What can hang from each mark:
F: C M X
M: F K L
K: C M
X: K L
L: M X
C: F K L

Every row comes from one small tree of marks. Brackets hold a mark, then the marks that hang from it, in alphabetical order. Every link used is in the known rows. Which tree was each row made from?
Known rows:
[C K [L [M F]]]: [ 25.0  -9.1  -9.2   7.9  22.5 -19.5 -43.7 -33.2 -12.0 -28.6   0.5  18.5
 -19.7 -31.0  42.5 -42.8  28.9  10.3  47.9 -16.3]
[F M]: [ -9.7 -43.4   7.1 -69.0  -2.9 -14.9 -10.0 -25.4 -16.7 -17.5  16.4 -24.1
   4.7 -15.9  51.4  29.2  14.9  14.7  24.5  11.5]
[X K L]: [ 53.7 -40.8 -23.4 -25.6   9.2  12.2  -9.1  -3.9   7.4 -21.3  28.6   3.5
  12.8 -24.4  20.2  26.4 -31.3  26.1  27.5  68.4]
[L [M F K]]: [-22.5 -36.9 -18.1 -29.7  15.6  -4.6 -14.7  10.3  -5.7 -13.8 -37.4   2.5
  10.4 -37.8  69.3  19.0   9.7   8.1  11.1   2.0]
[M F]: [  8.6 -42.2 -11.7 -37.2 -18.8 -24.5 -17.7  -7.8 -46.3  -3.4 -13.3 -11.2
  27.5 -26.6  31.4  -9.8  -7.5   0.7  47.9  25.1]
[M [F C] K L]: [-35.2 -30.6 -19.3 -28.7 -12.6 -18.1   8.3   3.7 -52.8  -2.8 -38.2   5.0
  23.2 -34.3  51.8  17.9 -34.8 -37.4  -4.9  16.3]
[L M]: [-14.5 -47.2  -9.7 -45.3  18.0 -16.2  -0.6 -13.1 -17.4 -24.2   9.3 -21.8
 -18.3 -12.3  51.0  24.1  16.3  10.8  62.0   8.9]
[F [C K] M X]: [-23.0 -36.6  39.6 -87.5 -16.2 -38.4   5.4 -35.4 -37.4   9.9  12.0  29.0
  -8.7 -17.6  61.0  38.6   3.8  11.1  11.2 -18.7]
[X [L M]]: [  7.6 -35.5 -25.3 -11.6  29.9  11.4   3.2   2.7 -13.7 -30.3  18.6 -40.7
 -23.1 -13.7  37.6  37.4  16.4  25.2  49.4  36.2]
[C [F M X] K L]: [ -1.9   9.8  37.4  -4.3   7.5 -31.3 -60.5 -56.8   1.1 -22.0  16.4  26.6
 -24.0 -31.0  14.3  -3.0  66.3  17.7  22.7 -39.1]
[L [M [F C]] X]: [-28.3 -58.0  14.5  -9.8  14.2 -14.3  27.6  25.8 -64.5 -11.2 -36.7  -9.6
 -41.8 -13.1  62.5  64.9  18.0   3.9  20.1 -19.5]
[K C M]: [  8.5 -32.7  18.2 -62.7  -7.8 -38.4  28.4 -10.1 -36.1  16.8  15.9  -5.2
  16.5 -54.6  10.1  -4.1 -41.2 -16.5  51.2  17.0]
[M [F C [X L]] K]: [-13.6 -35.7  -7.3 -25.5  -5.9  -5.5  17.1  25.8 -46.5  30.8 -25.9  10.5
  27.5 -36.7  32.2  55.3 -17.3  10.5   4.0  32.6]
[X [K C]]: [ 26.5 -47.7  -5.0 -68.5 -10.8 -22.7  11.8 -12.1 -11.6  -6.0  21.9  40.8
  26.1 -35.4  22.3   7.2 -66.7 -10.3  55.3  39.6]
[M F K [L X]]: [-16.7 -36.3  13.5  13.6   1.6  -3.9  23.3  31.0  -4.4 -11.1 -40.1 -10.6
   9.0 -33.3  40.5  35.6  18.9  -6.5 -23.3   0.0]
[X [K C] L]: [ 47.5 -36.4 -19.7 -36.2  -0.4   6.6  13.2   2.5  -6.7 -13.6  29.6  18.6
  21.6 -36.3   6.7  19.7 -69.3   1.0  42.3  68.8]
[C [F [X K L]]]: [ 28.3 -16.3  -1.5  11.3   4.3   9.5 -35.4   6.2   5.0 -23.7   6.8  21.3
  -3.4 -31.4  -1.4  47.1   9.3  27.2  13.2  42.8]
[X L]: [ 27.6 -39.1 -18.0 -28.4   5.8  -9.1   3.9 -14.0 -28.5  -8.2  28.4 -30.5
  11.1 -18.6  14.5  14.3  -7.6  16.9  60.0  53.0]
[M [F [X L]] [K C]]: [ -1.9 -24.6  -4.9 -20.7 -10.7  -0.1  22.2  34.0 -19.2  27.1 -19.4  13.6
  50.6 -54.2   8.5  33.1 -29.6   5.9  19.3  36.8]

Which tree is each row?
[ -9.0 -35.3   7.0 -22.2  -6.1 -36.4   1.3  -7.4 -76.2  23.4  -5.9   9.7
   8.2 -23.3  11.6  19.8  11.5   1.9  60.6   1.6]
[M [F [C L] X]]
[ 35.2 -35.8 -28.7 -12.3  33.2  31.6 -12.0  13.4  22.3 -42.3  18.6  -4.8
 -24.6 -19.7  43.7  47.8  -6.1  33.1  16.9  51.2]
[X K [L M]]
[ 49.2 -28.3  -3.1 -33.5  -6.3   0.1 -25.2  16.3  -3.7  -9.2 -23.8  18.0
  20.7 -58.5  34.1   2.1 -28.0   8.5 -24.6  31.9]
[X [K [M F]]]
[-37.6  -5.9   9.0  19.7  44.8 -20.0 -31.4 -16.6  11.3 -16.1  -9.6  16.2
 -28.6 -33.3  26.1  33.5  71.3  19.8  42.3 -33.8]
[C [F X] [L [M K]]]
[  6.8 -12.9  -3.7  -4.0  -8.8  -4.1  -5.6  18.7 -29.1 -18.2 -24.1 -35.4
  12.0 -51.6  21.7  -2.1   0.3 -18.4 -19.9  19.1]
[K [M F L]]
[ 22.8  -0.3  14.6  10.1  -4.7 -22.8 -37.3 -29.2 -14.1 -10.0  13.6  20.0
  -7.8 -31.8  -2.1  -4.4  22.9  16.9  34.4  13.1]
[C [F [X L]] K]
[  4.2 -34.9 -15.4 -21.5  -1.4 -37.3 -10.3 -27.4 -81.2   5.9  -1.7   2.8
   4.6 -22.2  20.6 -10.3 -12.1 -14.0  67.6  10.1]
[M [F [C L]]]
[  1.2 -23.4 -35.3   4.0  25.3  23.1 -14.0  24.2   0.3 -21.1 -27.6 -17.7
   5.8 -38.8  56.1  32.4   8.1  20.6  -2.7  29.3]
[X [L [M F K]]]
[  6.2 -29.2  13.7 -20.2  -7.4 -17.2 -38.6  -7.1  -0.4 -17.5  -3.0  39.8
   1.1 -30.9  14.6  35.7  10.5  15.0  24.8  15.0]
[C [F [X K]]]
[-28.5 -47.3 -18.3 -37.7   2.9 -15.9  -2.8   3.5 -72.1 -15.2 -27.5  -5.6
 -16.6 -17.6  63.5  29.1  -7.6  -7.3  37.7   2.6]
[L [M [F C]]]
[ 35.4 -42.7  39.3  -9.3  31.9 -25.0  30.2  -1.6 -16.2   8.6  12.4  25.3
 -40.1 -37.1  18.7  46.0  -4.4  11.3   5.3  -7.3]
[F [C [L [X [K M]]]]]
[  1.5 -32.6  41.1   1.7  12.4 -13.5  46.3  20.9  -8.9 -11.1  -2.5 -43.7
 -26.8 -34.6  14.5  41.7  27.2  -0.4  -9.8  -2.1]
[K [M [L X]]]
[  6.0 -53.9  17.4  -1.8  49.7  -8.5  23.5   0.7 -12.2 -22.9  11.4  23.5
 -65.1  -6.8  46.5  69.9  18.2  20.7  34.5 -14.8]
[F [C [L M [X K]]]]
[ 27.7 -21.6   2.5 -26.9   7.8   2.7   0.0   7.7  16.7 -29.3   5.9  -4.6
  -0.4 -48.5  27.4  21.2 -23.1  -5.6 -26.7  35.7]
[X [K [M L]]]
[-20.1  -5.2  17.5  -8.4  -6.3   5.4 -10.2   3.7 -25.5 -17.3   5.1  -9.0
  -4.6 -40.2   0.4  57.9  15.4   7.8  14.3  12.0]
[K [C [F M [X L]]]]
[ 17.9 -47.8  20.2  -3.0   8.5   1.7  26.3  18.7  15.7 -34.3   4.8   0.7
 -18.3 -15.9  28.5  54.4   2.9   6.0  -3.6  20.8]
[M [L [X K]]]
[-26.7 -14.3  12.9 -40.3 -11.0 -23.9 -25.3 -30.3 -37.9 -27.7   2.2   3.7
  -2.4 -38.8  23.1  15.0  -6.0 -21.5  32.1  -8.3]
[K [C [F M]]]
[ -7.0 -14.9  29.8  24.5  13.5  18.7 -24.5  10.3  25.7 -69.7 -14.3   1.1
 -45.5 -23.8  36.2  74.5  41.1   3.8 -61.5 -11.8]
[C [F [M [L [X K]]]]]
[  6.7 -19.8  25.7 -36.1  -7.7  -1.9  34.2  34.5   9.7  -2.8   5.1  17.1
  12.6 -59.4   4.5  45.8 -35.2 -11.7 -14.9  25.9]
[F [X [K C [M L]]]]
[-22.1 -44.7  14.7   3.2 -11.2 -18.2  34.8  24.3 -70.6 -11.7 -32.6 -18.9
 -18.5 -14.6  32.8  46.6  -1.7 -22.1   3.1   0.7]
[M [F C] [L X]]
[ 50.9 -25.8  13.2 -24.4  10.2  16.8   7.4  29.5  22.4   4.2  14.8   1.1
   5.1 -48.8   8.1  56.5  -4.7  40.7 -18.4  49.3]
[F [X [K M] L]]
[-12.1 -19.7  23.7  53.7  48.3 -19.4 -17.6 -16.2 -13.5 -40.0   0.2 -12.2
 -70.6 -16.5  17.5  32.6  83.0  17.8  55.9 -40.5]
[C F [L M X]]
[ 26.2 -32.3  29.2   6.8   5.4 -49.0   4.9 -28.7 -57.9   7.3  -6.2  34.0
 -23.7 -24.2  25.3 -16.4   7.8  -3.3  41.2 -28.1]
[M [F [C K [L X]]]]
[  1.1 -21.0  25.4  28.9  -1.8  -8.4   9.2  14.6  -5.1 -44.3  -9.2  27.8
 -24.2 -37.5   2.4  39.9 -15.9 -29.3   4.0   3.3]
[M [L [X [K [C F]]]]]
[-36.8 -42.3  -5.8 -58.4  17.6 -22.3  25.7  -4.5  -5.6  -3.2  -1.6  15.6
   6.2 -38.3  53.4  25.5 -26.8 -11.9  53.7   3.0]
[L [M [K C]]]
[ 25.1 -20.0  37.6  19.0  11.8 -27.0  30.0  18.1 -35.7  14.6  -8.3  -6.7
  -4.5 -60.8 -10.6  -0.6   6.1  -3.2  24.8 -16.8]
[K [C [L X]] [M F]]
